What can hang from each mark:
S: C H P
G: H L
Y: U
Q: H
Z: U
A: P
U: H Y
L: G
C: A S
H: G S U
P: A S

In the rows, 128 means zero.
Known rows, with every way that one mark hangs from another:
[G [H [S [P A]] U] L]: [ 56 119 148 104 151 159 122 103 124 156 146 140  41 126 123  97  90 141
  94 117 108 107  93 122 128 101 116  55 137]
[S H]: [ 62 149 138 147  76 153 105 152 123 115  94 133 201 105 125 114  90 140
  73 128 105 134 132 123 140 124 105 137  94]
[L [G [H S]]]: [ 91 129 144 153 106 121 135 167 172 134 114 126 108 109 103 121  95 153
 130 147  96 149 148  97 134 106  95 124 120]
[L [G [H S [U Y]]]]: [132 123 152 148 114 141 139 175 161 131 126 109 100 110  98 131  94 140
 128 142  92 142 171  91 137 117 105  87 159]
[C A [S [H [U Y]] P]]: [ 44 110 136 103 157 187  75 155  95 103  87  97 162 133 112 109  95 111
 130 143  92 140 131 100 179 145 109  79 194]
[L [G [H U]]]: [ 93 128 145 151  92 132 140 168 158 120  97 111 151 129 104 118  93 151
 122 160  87 128 188 117 108 127 106 105 144]
[A [P [S C H]]]: [ 80 170 123 152  69 135 110 138  99 103 106 144  78 107 120 111  99 126
 144 143  83 138 127  87 146 134 103 141  87]
[Y U]: [120 122 141 155  84 146 141 186 121  96 109 100 128  97 110 115 100 141
  47 159 118 142 109  97 117 126  99 121 108]
[Q [H [S C [P A]] [U Y]]]: [109 145 106 116 119 163 145 108 103 138 134  93  47 131 124 110  87 113
 166 128 143 115 118 133 163 126 125  78  95]
[G [H U] L]: [ 77 119 152 121 104 160 123 124 141 134 132 122 133 105 111 107  80 150
  76 132  96 119 127  96  90 114 104  70 125]
[U [H [G L] S] Y]: [131 108 144 128 133 193 107 142 122 140 157 127 105  79  73 126 108 144
  64 147  96 129 135  79 158  90  92 127 107]
[C [A P] [S H]]: [ 21  98 129 124 155 159  72 141 104 105  95 118 139 127 113 113 102 132
 134 144  70 153 119  76 161 138  99 106 151]
[C A [S H P]]: [  4 117 128 108 148 169  73 147 106 108  73 117 166 134 118 100  97 125
 135 146  96 150 103 110 176 133  99 117 155]
[H [G L] [S [P A]] [U Y]]: [153 111 146 132 152 192 119 162  89 142 169 119  27 127  79 110 117 123
  48 146 109 106 143 143 154  98 112  73 161]
[Q [H G [S C P]]]: [103 193  87 126  78 146 138 133 122 143 134 103  86 145  88 103  97 129
 205 160 140 138 139 154 149 103 109 142  80]
[Q [H G [S [C A] P] U]]: [104 189  88 110 105 159 146 117 108 138 137 114  80 184  94 102  86 125
 239 158 153 113 159 176 138 127 123  95 141]
[U H]: [ 63 118 137 130 100 165 110 128 125 111  99 123 183 110 104 109  87 156
  94 147  99 125 132  89 134 127 108 145  68]
[G L]: [ 91 117 148 145  93 162 109 159 111 114 121 108 117  84 103 104  90 144
  17 149  94 127 108  90 119 109  90 112  81]
[Z [U H Y]]: [107 111 145 132  99 185 104 167 135 101  99  94 168 108  94 113 108 135
  30 154  86 131 134  49 128 126 109  69  95]
[C [A P] S]: [ 63  74 134 131 159 154  83 153 102  98 108  90  99 133  91 108  98 138
 125 160  75 161 114  58 149 142  95  97 139]
[L [G [H [S [C [A P]]] U]]]: [ 94 130 121 126 128 127 138 164 131 117 123 121  49 153 113 116  91 141
 214 166  84 121 168 127 121 130 109  81 174]
[C A [S [H G [U Y]] P]]: [ 73 113 131 112 155 193  83 165 102 114 102 107 171 147  92 113 108 117
 138 157  98 141 163 126 170 135 104  98 209]
[Z [U H]]: [ 81 143 139 133  86 172 111 151 139 106  92 125 174 145 105 103 100 145
  71 160  99 119 134  78 110 129 118  75  93]
[S H [P A]]: [ 16 119 129 131 111 160  97 135 101 124  84 126 159 111 130  92 109 133
  46 127  98 115 106 151 165 120 114 135  92]
[H [G L] [S C P] [U Y]]: [181 157 123 118 109 194 125 190  82 123 166 102  28 140  79 115 101 109
 135 172 117 112 159 159 140 102 104  83 163]

Rows:
[189 112 147 162  90 180 130 192 114 113 143  93 163 130  68 125 103 134
  62 156 112 133 202 124 119 130 106 108 144]  [H G [U Y]]
[117 114 161 119 135 168 122 132 142 145 163 114  74  88 106 122  82 136
  83 114 103 134 111  75 122 104 101  49 142]  [G [H S [U Y]] L]
[134 160 141 152  62 161 141 140 112 108 107 160 121 110 145 131  76 114
 138 119 133 126 151 105 145 140 109 123 120]  [P [S C [H [U Y]]]]
[ 83 170  99 115 109 151 153  94 106 141 128 120  48 168 136 103  78 123
 200 132 151 105 120 159 149 128 132  83  92]  [Q [H [S C [P A]] U]]
[120 191 122 137 100 163 140 101 131 158 163 134  83 145  88 118  91 139
 143 137 134 113 153 131 121 104 115  82 119]  [Q [H [G L] S U]]
[ 88 116 141 161  83 144 156 102 122 128  99 207 100 108 177 121  83 133
  94 109 156 115 114 133 150 122 105 159  69]  [P A [S C H]]
[164 140 125 129 101 189 132 177 137 120 135 127 119 147  94 127 107 129
 115 165 123 126 161 102 128 108 109  84 119]  [Z [U [H G [S C]] Y]]
[ 80 137 140 142 115 177  97 149 132 133 115 149 173 118 111 126 101 135
  95 151 104 145 153 109 144  97  87 134 133]  [C [S [H [G L]]]]
[104 138 145 143  88 175 109 160 112 110 109 112 192 107 120 125  91 123
  72 120 103 124 161 116 142 139 114  94 139]  [S [H [U Y]]]
[ 40 160 105  96  94 171 110 156  77  95  83 122 151 159 140  95  82 114
 182 154 118  97 142 192 138 148 121  99 161]  [S [C A] [H U] P]
[148 123 139 140 105 141 154 181 151 124 127 113  85 122 115 134  84 132
 173 152 109 133 178 118 131 117 102  95 153]  [L [G [H [S C] [U Y]]]]
[ 82 143 133 151 112 152 109 130  99 113 119 158 105 143  91 108 112 137
 123 143  87 122 163 108 136 147 115 111 167]  [C [A [P [S [H G U]]]]]
[ 59 126 107 119 101 176 118 149  90 132 109 147 121 114 134  98 113 127
  78 164 115  91 132 199 144  89  99 151 102]  [S C [H [G L]] [P A]]
[116 171 114 150  73 156 144 118 137 137 129 108 168 152  83 112  95 144
 139 149 129 124 188 134 110 128 119 113 103]  [Q [H G U]]
[105 171 118 140  80 164 138 108 128 142 137 112 135 130  85 111  97 143
 100 153 116 110 169 125 104 112 110  97 106]  [Q [H [G L] U]]
[177 109 153 149  99 192 121 181 106 120 153  98 123 104  68 124 106 132
  26 160  98 119 182 116 114 112  97  90 150]  [H [G L] [U Y]]
[ 93 149 137 114 121 186  89 168 122 112 110  93 101 127  84 102 113 123
  75 155  86 133 110  59 157 119 117  54 116]  [Z [U [H [S P]] Y]]
[ 60 162 136 162  83 135  94 132 104 109 105 138  95  95 102 108 109 134
  92 129  65 147 121  62 153 135 106 132  92]  [A [P [S H]]]
[ 67 112 160 170 100 143 137  94 130 137  97 204 118  96 155 116  96 142
  41  95 135 124 107 100 158 124 109 151  77]  [P A [S H]]
[113 117 112 123 101 188 131 165  84 121 114 120 144 141 128 112 110 115
 111 151 123  97 179 204 151 119 116 126 146]  [S C [H G [U Y]] [P A]]
[106 146 132 139  86 179 118 160 143 117 106 135 183 159  85 107 113 150
  71 175 105 119 169 101 101 117 114  94 106]  [Z [U [H G]]]
[ 74 106 119 114 129 131 126 135 133 127 139 117  67 124 116 109  82 145
 186 136 110 149 102 107 126 120 101 100 116]  [G [H [S [C [A P]]]]]
[ 66 134 133 129 142 181 105 138 110 133 104 151 153 176 120 110 107 125
 130 146 116 122 170 154 159 120 116 113 165]  [C [S [H G U] [P A]]]
[171 157 138 140 115 181 114 193  99 124 156  91  79 155  55 113 110 119
 117 154 111 135 171 138 155 119 116  90 166]  [H G [S P] [U Y]]
[104 128 133 126  98 136 144 140 155 136 135 132 103 124 130 119  68 145
 178 126 143 152 113 121 118 107  99 123  88]  [G [H [S C]]]
